What can hang from each mark
vuled: relalu
zedeg: boku
boku: rosep zedeg
fofazas: bezas vuled
morek: dira vagu
vagu: morek relalu
gudof: morek rosep
relalu: gesu vagu vuled
dira: rosep
gesu: morek
rosep: boku sedit
bezas: morek
sedit: morek relalu

Every row comes from one small tree of marks. Brackets hold a mark, then the marks that hang from it, in alphabetical order. Every link used is in the known rows. Which tree was each row made from?
Known rows
(bezas (morek dira)): [ 0.19 -1.84 -0.54  0.92 -0.75  0.56  2.07  1.58 -0.41  2.03 -1.28  4.99
  0.06  1.15  0.90  0.93  1.68 -1.15 -3.02 -3.84  1.94 -1.14 -1.84  1.03
  1.31  0.19  2.52]
(vuled (relalu gesu (vagu (morek (dira rosep))))): [-1.02 -2.54  3.32  0.27  0.22 -0.15  3.30 -0.45 -0.69  2.21 -2.78  5.95
  0.78  0.36 -0.81 -0.28  2.04 -1.66  0.20 -3.50  3.83  0.76 -1.53 -0.81
 -1.19  0.63 -0.28]
(vuled (relalu (vagu (morek dira)))): [-0.12 -2.52  2.31  0.27  0.13  0.04  3.13 -0.16 -0.84  2.04 -2.04  5.80
  0.59  0.91  0.54 -0.33  2.36 -1.41 -0.18 -4.00  2.99 -0.04 -1.33 -0.64
 -0.39 -0.07  1.46]
(gesu (morek (dira (rosep boku)) vagu)): [ 0.18 -4.07 -0.15  0.69  0.96 -0.52  1.44  1.62 -0.63  2.31 -0.52  6.86
 -0.04  1.54  0.45  0.68  1.36 -3.48 -2.10 -3.34  3.64 -1.44 -0.46  0.00
  1.37  1.43  0.82]
(fofazas (bezas (morek dira))): [ 0.54 -1.80 -0.41  1.25 -1.43  0.77  2.24  1.92 -1.12  1.30 -1.99  4.54
 -0.15  0.28  1.64  1.24  1.92 -0.97 -3.06 -3.46  1.75 -0.75 -1.95  1.52
  1.38  0.51  3.03]
(rosep boku sedit): [ 0.33 -0.71 -1.63  0.67  0.84  0.96  1.19  1.30  0.99  2.72 -0.04  4.21
 -0.34  1.32  1.06  1.66  0.86 -0.87 -2.54 -2.19  1.92 -1.51 -1.37  0.76
  3.22  1.27  1.73]
(gudof (rosep boku (sedit morek))): [-0.20 -2.41 -1.43  0.28  0.81  0.05  0.31  1.97  1.33  2.46  0.05  3.67
  0.55  1.22  1.25  1.12  0.47 -0.74 -0.67 -1.78  2.43 -1.06 -1.07  0.58
  4.68  1.80  0.52]
(dira (rosep (boku zedeg) (sedit morek))): [-0.33 -2.31 -1.07  0.04  2.20  0.68  0.52  0.85  0.39  3.65  0.57  4.75
  0.18  0.57 -0.93  2.23  0.08 -1.03 -1.90 -0.74  2.16 -1.39 -1.14  0.37
  1.82  2.53  0.22]
(bezas (morek (dira (rosep boku)) (vagu (relalu gesu vuled)))): [ 0.19 -3.08  0.56 -0.48 -0.32 -0.83  2.02  0.68 -0.31  2.08 -1.66  6.52
 -0.40  1.67 -0.61 -0.90  1.73 -1.57 -1.98 -3.98  4.17 -0.07 -0.23 -0.89
 -0.38 -0.46 -0.42]
(boku (rosep (sedit (morek vagu) (relalu gesu))) zedeg): [ 0.50 -2.89  0.88 -0.73  3.84  0.69  1.51 -2.82 -0.63  4.32 -1.08  5.38
  2.32  0.22 -1.53  0.47  1.20  2.48  0.09  0.06  1.36 -0.73  0.08 -0.53
 -0.50  0.54  1.78]
(zedeg boku): [-0.03 -0.29 -0.99  0.30  1.12  1.04  1.56 -0.27  0.14  3.87 -0.51  5.03
 -0.12  0.60  1.21  1.91  1.12 -0.84 -2.75 -2.44  0.50 -1.33 -1.26  0.12
  1.04  0.58  3.43]
(zedeg (boku (rosep (sedit (morek (vagu relalu)))))): [ 1.05 -1.84  0.51 -0.46  3.20  0.59  1.65 -1.78 -0.09  4.10 -0.29  6.17
  1.38  0.89 -0.78  0.10  1.76  1.72 -1.10 -1.39  1.53 -1.46  0.45 -1.34
 -0.16  0.85  0.84]
(gudof (morek dira vagu) (rosep boku (sedit relalu))): [ 0.61 -3.55 -0.27 -0.51  2.07 -1.74  0.40  0.94  0.11  1.86 -0.25  4.77
  2.42  1.26  0.12 -0.24  0.78 -0.04 -0.14 -2.78  2.56 -1.73 -0.40  0.72
  5.03  0.91  1.84]
(bezas (morek (dira rosep) (vagu relalu))): [ 0.68 -2.72  1.14  0.24 -0.58 -0.37  2.46  1.03 -1.04  2.01 -1.23  6.57
  0.47  1.67 -0.61  0.00  2.04 -0.94 -3.34 -4.36  2.50 -0.88 -1.52 -0.17
 -0.39 -0.05  0.47]
(zedeg (boku (rosep (sedit (relalu gesu vagu))))): [ 0.16 -0.69  0.90 -0.83  4.00  0.82  1.60 -2.95 -0.05  4.28 -1.79  5.51
  1.76 -0.48 -1.50  0.96  1.49  1.73  0.42 -1.39  1.86 -0.79 -0.09 -0.89
 -0.71  1.14  2.04]
(rosep (boku zedeg)): [ 0.05 -1.06 -2.23  0.49  2.05  1.00  0.90  0.36  0.10  4.14  0.20  5.33
 -1.08  0.42  0.89  2.22  0.63 -2.47 -2.38 -1.80  1.02 -1.41 -1.38 -0.02
  1.19  0.77  2.74]
(rosep (boku zedeg) (sedit (morek dira vagu) relalu)): [ 1.04 -4.63 -0.43 -1.37  2.82 -0.78  0.82 -0.21 -1.28  3.05  0.78  5.88
  1.84  1.46 -1.06  0.65  0.80  0.09 -0.28 -1.24  2.33 -1.59 -0.62  0.33
  1.61  0.75  2.19]
(vagu (morek (dira (rosep boku sedit))) (relalu gesu vuled)): [-0.40 -2.71  1.67 -0.10  0.30 -0.72  1.87  1.28  1.75  2.00 -1.09  5.31
 -0.94  1.79 -1.02 -0.50  1.45 -0.87 -0.91 -3.42  4.37 -0.21 -1.09 -0.90
  2.25  1.66 -2.14]
(morek (dira (rosep boku (sedit relalu)))): [ 0.25 -2.34 -0.37 -0.43  1.78 -0.57  0.78  2.11  0.55  2.12 -0.19  4.82
  0.71  1.61 -1.40  1.77  0.39 -0.90 -1.96 -2.99  2.27 -1.70 -1.96  1.02
  2.99  1.89  0.93]
(bezas (morek dira (vagu (relalu gesu vuled)))): [ 0.60 -2.77  1.47 -0.14 -1.24 -0.34  2.74 -0.46 -0.46  1.83 -2.31  5.90
  0.34  1.91  0.59 -1.49  2.47  0.44 -1.46 -3.96  3.19  0.02 -0.30 -0.74
 -0.11 -1.55  1.37]
(morek (dira rosep) vagu): [ 0.53 -2.28  0.57  0.73  0.13 -0.55  1.95  1.50 -0.90  2.26 -1.12  6.31
  0.74  2.00  0.06  1.01  1.25 -1.55 -2.95 -3.80  1.56 -1.61 -1.83  0.53
  1.29  1.13  1.46]
(relalu (gesu morek) vagu vuled): [-0.81 -2.56  1.67  0.51 -0.22  0.80  2.34 -1.81  0.63  2.60 -2.96  4.62
  0.21  0.93  1.84 -0.26  2.24 -0.18  0.14 -2.28  3.48  0.30  0.53 -1.04
  0.73 -0.11  2.27]
(zedeg (boku (rosep (sedit (morek dira) (relalu gesu vuled))))): [ 0.07 -2.69  0.95 -1.31  3.39 -0.21  1.01 -1.35  0.68  3.42 -1.77  4.85
  1.87  0.91 -1.59  0.13  0.94  2.36  0.90 -1.44  2.28 -1.12  0.41 -0.41
  1.25  1.10  1.69]
(boku (rosep (sedit (relalu (gesu morek)))) zedeg): [-0.26 -2.27  0.92  0.27  3.73  1.35  1.29 -2.30  0.93  4.06 -1.47  5.15
  1.03 -0.70 -0.78  1.08  1.34  1.25  0.13 -0.51  2.02 -0.97  0.07 -0.65
  0.29  1.25  1.83]
(vagu (morek dira) (relalu gesu vuled)): [-0.35 -2.62  2.17  0.18 -0.70 -0.31  2.74 -0.05  1.20  2.29 -2.07  5.01
 -0.75  2.04  0.62 -0.96  2.29 -0.15 -0.77 -3.75  2.83  0.28 -1.24 -1.14
  1.45 -0.31  0.66]
(relalu (gesu (morek (dira rosep))) vagu vuled): [-0.90 -3.52  2.49  0.49  0.00 -0.37  2.11 -0.14  0.26  1.93 -3.06  5.68
  0.53  1.19  0.25 -0.15  1.84 -1.35  0.30 -3.31  4.26 -0.18 -0.09 -0.75
  0.78  1.25  0.61]
(fofazas (bezas (morek (dira rosep) vagu)) (vuled (relalu gesu))): [ 0.61 -2.44  2.24  0.84 -2.50  0.43  3.38 -0.01 -1.60  1.53 -3.39  5.89
  0.99  0.29  1.21  0.00  2.17 -0.76 -0.61 -4.42  2.83  1.22 -0.52  0.82
 -1.63 -0.53  1.23]

Write each row's tree
[-0.26 -1.85 -0.53  0.88  1.93 -0.39  0.90  2.06  0.83  2.20 -0.44  4.29
  0.86  1.10 -0.58  1.18  0.44 -1.23 -2.06 -2.47  2.90 -1.90 -1.15  1.30
  4.36  2.48  0.65] | (gudof (morek (dira (rosep boku sedit))))
[-0.24 -3.19 -0.40 -1.39  2.37  0.00  0.12  0.02  0.93  3.32 -0.06  4.09
  0.60  1.12 -1.42  1.64 -0.06  0.69 -1.24 -0.90  2.03 -1.15 -0.25  0.06
  1.86  1.58  0.92] | (dira (rosep (boku zedeg) (sedit morek (relalu vuled))))
[ 0.24 -1.29 -0.33  0.89  2.11  1.34  1.43  0.24  0.95  3.26 -1.08  4.04
  0.91  1.09  0.05  1.27  1.17  1.31 -1.63 -1.27  1.24 -1.47 -0.61  0.35
  2.20  1.63  1.20] | (boku (rosep (sedit morek)))
[-0.06 -3.56  1.84  0.29  1.08 -0.28  2.11  0.43 -0.28  1.59 -1.48  6.43
  1.32  0.71 -0.35 -0.47  1.45 -1.82  0.28 -2.42  5.24 -0.48  0.05 -0.29
  0.68  1.04 -0.54] | (vuled (relalu (gesu (morek (dira (rosep boku sedit)) vagu))))
[-0.45 -1.05  0.97  0.25 -0.25  0.62  2.23 -1.30  0.35  2.83 -2.83  4.40
  0.21  1.28  1.39  0.23  1.81  0.24 -0.60 -2.55  2.30  0.11 -0.47 -0.60
  0.84 -0.26  2.38] | (relalu gesu vagu vuled)
[ 0.95 -2.17 -0.13  0.44  3.11  0.93  1.31 -1.21 -0.57  4.08 -0.38  5.93
  1.35  0.54 -0.49  0.90  1.21  1.10 -1.27 -0.68  1.09 -1.90  0.07 -0.35
  0.25  1.49  1.26] | (boku (rosep (sedit (morek vagu))) zedeg)
[ 1.38 -3.11  0.06  0.47 -1.54 -0.16  2.22  1.48 -1.16  1.99 -1.30  6.53
 -0.69  1.32  1.02  0.49  2.09 -2.23 -2.07 -5.07  2.66  0.18 -0.71  0.29
 -0.06  0.06  0.61] | (fofazas (bezas (morek (dira (rosep boku)) (vagu relalu))) vuled)
[ 0.49 -2.17  0.08 -0.13  0.93 -1.09  0.56  0.20  1.73  2.01 -0.68  4.38
  0.90  1.63  1.37 -1.11  1.22  0.63 -0.57 -2.73  2.78 -1.20  0.80 -0.79
  4.72  0.29  0.40] | (gudof (morek (vagu (relalu vuled))) (rosep boku sedit))
[ 0.57 -3.11  0.22 -0.46  4.04  0.13  0.80 -0.30 -0.14  3.56 -0.56  5.26
  1.80  0.67 -1.83  1.29  0.78  1.36 -0.03 -1.22  1.03 -1.94 -0.92  0.19
  1.34  1.63  1.93] | (boku (rosep (sedit (morek dira) relalu)) zedeg)
[ 0.26 -2.86  0.34 -0.24  2.26 -0.84  1.54  0.01 -0.96  3.57 -0.39  7.52
 -0.15  0.97 -1.37  0.53  1.07 -2.73 -0.94 -2.56  2.78 -0.74 -1.37 -1.21
 -0.47  0.69  0.22] | (morek (dira (rosep (boku zedeg))) (vagu (relalu gesu)))
[ 0.17 -2.68  0.58 -0.09  1.10 -0.88  1.92  0.74 -0.47  2.71 -0.99  6.67
  0.01  1.78 -0.67  0.12  1.40 -2.38 -1.36 -3.21  3.17 -0.39 -1.41 -0.82
  0.65  0.35  0.13] | (morek (dira (rosep boku)) (vagu (relalu gesu)))
[ 0.36 -3.50  0.35 -0.88  0.68  0.25  1.93 -1.25 -0.80  3.08 -0.98  4.28
  1.82  2.00  0.59  0.61  1.51  1.34 -1.92 -1.69  0.75 -0.36 -0.77  0.33
  1.05 -0.92  3.79] | (sedit (morek vagu) relalu)
[-0.35 -3.73  1.84  0.94  0.20 -0.25  2.34  0.22 -0.57  2.25 -1.92  6.44
  0.92  1.24  0.29  0.15  1.79 -1.66 -1.30 -2.84  3.52 -0.59 -0.72 -0.08
  0.70  1.07  1.03] | (relalu (gesu (morek (dira rosep) vagu)))
[-0.43 -2.50  1.02  1.04 -0.10 -0.08  2.26  1.88  0.28  2.48 -1.01  5.54
 -0.42  1.50 -0.16  1.15  1.43 -1.99 -3.07 -3.96  1.98 -0.98 -2.44  0.44
  1.65  1.86  0.37] | (vagu (morek (dira rosep)))
[-0.83 -2.91  2.68  0.25 -0.49 -0.59  2.62  0.06  0.07  2.30 -2.73  5.67
 -0.06  1.39 -0.41 -0.28  1.93 -1.12 -0.64 -3.86  3.68  0.17 -1.07 -0.77
  0.33  1.31 -0.34] | (relalu gesu (vagu (morek (dira rosep))) vuled)
[ 0.61 -0.06 -0.70  1.18  3.11  1.44  1.07 -0.24  0.65  4.05 -0.59  5.47
  0.11  0.00 -0.21  1.95  0.89  0.27 -1.94 -1.60  0.50 -2.25 -1.00 -0.06
  1.06  2.02  1.44] | (boku (rosep sedit) zedeg)
[ 0.24 -3.21 -1.20  0.43  2.54 -1.43  0.31  0.77 -0.67  3.17  0.10  6.34
  0.93  0.34  0.76  0.29  0.61 -2.75 -0.30 -2.56  2.07 -1.90 -0.45 -0.01
  3.21  1.10  2.00] | (gudof (morek dira vagu) (rosep (boku zedeg)))
[-0.13 -4.05  0.69 -1.37  2.07 -0.47  1.60 -0.50 -0.57  2.36 -1.04  4.49
  2.05  1.41 -1.11  0.14  1.32  0.43  1.57 -1.34  3.87  0.03 -0.87  0.17
  1.99  0.67  1.73] | (rosep boku (sedit (morek dira) (relalu gesu vagu)))
[-0.46 -3.82  1.44  0.29  1.01 -0.32  2.24  0.22 -0.66  2.12 -1.85  6.73
  0.72  0.67  0.07 -0.32  1.50 -3.15  0.02 -2.78  4.71 -0.04 -0.03 -0.62
 -0.25  0.20  0.45] | (vuled (relalu (gesu (morek (dira (rosep boku)) vagu))))
[ 0.65 -3.20  0.56 -0.77  3.44 -0.18  0.56 -0.39  0.42  3.24 -1.16  4.98
  1.44  1.17 -1.47  0.70  0.71  1.98  0.21 -1.61  1.32 -1.96 -0.07 -0.16
  1.65  1.35  1.75] | (boku (rosep (sedit (morek dira) (relalu vuled))) zedeg)
[ 0.88 -3.20  1.57 -0.07  3.38 -0.09  1.88 -1.53 -0.67  3.62 -0.98  6.82
  1.70  0.85 -1.61 -0.55  1.73  1.19  0.85 -1.10  2.51 -1.08 -0.32 -1.29
 -0.06  0.94  0.09] | (boku (rosep (sedit (morek dira (vagu (relalu gesu))))) zedeg)
[ 0.53 -2.06 -0.31 -1.30  2.35  0.07  0.64 -1.28  0.29  3.28 -0.49  5.02
  0.48  0.80 -0.29  1.01  0.88  0.47 -0.20 -1.87  2.13 -1.22  0.04 -0.57
  1.11  0.66  2.22] | (rosep (boku zedeg) (sedit (relalu vagu vuled)))
[ 0.29 -3.83  1.94 -0.59 -0.24 -0.76  2.41 -0.84 -0.21  2.21 -2.07  5.26
  1.08  2.76  0.57 -1.39  2.07  0.94  0.10 -2.58  2.76  0.14 -0.18 -0.99
  1.22 -1.08  1.54] | (sedit (morek dira (vagu (relalu gesu vuled))))
[ 0.92 -3.27  1.49 -0.74 -0.63 -0.79  1.65  0.84 -0.40  1.19 -1.56  5.44
  1.66  1.92 -1.06 -0.13  1.43  1.54 -2.81 -4.06  2.74 -1.44 -0.52  0.77
  1.02  0.46  0.79] | (bezas (morek (dira (rosep (sedit (relalu vuled)))) vagu))
[-0.35 -2.56  0.84 -0.60  1.05  0.44  1.34  0.28  0.81  2.61 -0.85  3.18
  1.82  1.55 -1.01  1.67  0.68  1.97 -2.15 -1.40  1.29 -0.77 -1.54  0.97
  2.49  1.33  1.49] | (dira (rosep (sedit morek relalu)))
[ 0.04 -0.92 -1.33  0.52  2.12  0.70  0.59  1.17  0.63  3.56  0.46  5.33
 -0.47  0.32 -0.64  2.55  0.13 -1.67 -2.72 -1.69  1.80 -1.87 -1.51  0.36
  1.68  2.59  0.41] | (dira (rosep (boku zedeg) sedit))
